Each row comes from the steps of one path. Every step used is in the known rows, and no mark comes twice. Write the path behind each row, first mark first.
In the rows, 128 means zero.
Known rows:
nenab, robimob, ziro, bofo, fani: [116 112 140 152 167 159 125 159 136  77 159 103 221 106 144 130 108 102
 122]
zutag, robimob, luzur: [119 118 133 210 135 118 172 146 113  72 148 127 128 115 121 141 121 120
 104]
robimob, ziro, bofo, fani, zutag: [114 114 114 173 186 153 115 154 124 114 182 116 205 104 128 127 135 160
 122]
robimob, ziro: [121 120 131 131 180 162 140 159 121  90 141  97 158 102 129 133  97 111
 104]
zepu, fani, luzur: [123 117 145 153 149 116 164 130 128 110 157 137 133 104 119 110 116  65
  99]
bofo, fani, zutag: [114 118 116 182 158 133 115 148 121 110 179 124 185 106 126 118 148 174
 110]
zepu, fani, luzur, robimob, ziro, bofo: [122 114 135 134 198 153 139 158 122  97 141  98 191 103 140 124  91  61
 128]
ziro, bofo, nenab: [101 108 146 112 169 163 127 149  98  96  89 123 220  98 130 122 134 105
 138]
robimob, ziro, bofo, fani: [121 112 140 164 182 160 129 159 136  85 169 116 218  97 135 130 105 108
 124]
zepu, fani, zutag, robimob, ziro, bofo, nenab: [ 98 109 131 115 188 175 132 148 110  94 116 113 213 103 143 138 131 122
 126]
luzur, robimob, ziro, bofo: [121 114 133 137 198 160 127 167 110  92 125  93 201 103 142 128  92  79
 134]
nenab, bofo, fani: [126 115 151 182 115 143 124 154 135  77 161 124 175  86 136 117 138  97
 138]
zepu, fani, luzur, robimob: [123 123 139 154 141 100 149 151 119  87 141 107 147 108 146  91 117  56
 112]
zepu, fani, bofo, nenab, robimob: [ 93 118 148  90 110 126 128 136 115  79  83  85 176 128 163 112 126 112
 125]
fani, zutag, robimob, ziro, bofo, nenab: [ 97 109 128 120 187 180 129 157 101  96 111 116 220 101 141 139 132 121
 138]
zepu, mored: [116 115 140 144 146 133 101 116 111 101 145 132 108 119 128 115 134 114
 103]
fani, luzur: [121 119 140 163 150 125 156 147 111 116 144 142 148 100 113 113 119  62
 125]
zutag, robimob, ziro, bofo: [116 113 133 162 196 170 130 158 110  88 130 113 191 108 144 154  91  94
 126]

Which path is each row?
[122 114 138 164 180 154 127 165 134  78 167 106 221  99 143 123 105  99
 128]
luzur, robimob, ziro, bofo, fani
[103 110 138  98 184 171 130 161 105  89  99 103 223  96 141 121 123  94
 142]
luzur, robimob, ziro, bofo, nenab
[114 120 113 178 179 163 134 160 124  82 172 108 166 109 148 154 110 143
 106]
bofo, fani, zutag, robimob, ziro
[114 112 123 165 202 170 126 159 109  98 139 112 193 108 142 153  99 112
 127]
fani, zutag, robimob, ziro, bofo
[112 113 137 121 179 168 125 157 114  91 111  89 199 113 144 137  94  87
 126]
nenab, robimob, ziro, bofo
[104 111 138 101 186 170 139 162 104  96 107 109 221  95 137 120 123  75
 150]
fani, luzur, robimob, ziro, bofo, nenab
[118 113 136 180 178 160 129 160 134  76 171 120 216 102 143 141 104 109
 122]
zutag, robimob, ziro, bofo, fani
[127 121 129 144 162 151 146 174 130  83 162  88 164  90 144 115 105  54
 139]
nenab, bofo, fani, luzur, robimob, ziro
[116 120 117 180 164 169 133 162 124  81 170 107 159 101 150 153 117 128
 121]
nenab, bofo, fani, zutag, robimob, ziro
[103 119 132  85 150 170 135 158 120  74 105  74 180 115 151 130 113 105
 112]
bofo, nenab, robimob, ziro
[117 114 121 222 153 125 163 148 119  83 174 129 158 115 121 144 132 138
 115]
ziro, bofo, fani, zutag, robimob, luzur
[122 115 137 168 174 146 155 157 130 111 176 137 193  94 118 122 110  54
 138]
robimob, ziro, bofo, fani, luzur
[ 91 115 147  92 119 149 121 145 103  75  64  89 207 126 160 119 137 100
 125]
ziro, bofo, nenab, robimob
[124 122 125 141 175 146 148 173 128  86 163  90 171  98 143 114  99  69
 125]
bofo, fani, luzur, robimob, ziro
[121 114 133 140 198 158 135 167 113 101 133 101 198 100 138 127  91  60
 141]
fani, luzur, robimob, ziro, bofo
[119 116 135 185 170 146 157 157 127 101 178 142 188  98 128 132 109  56
 138]
zutag, robimob, ziro, bofo, fani, luzur
[106 116 140 133 118 118 166 144 117  81 114  95 156 120 124 117 128 108
 129]
fani, bofo, nenab, robimob, luzur
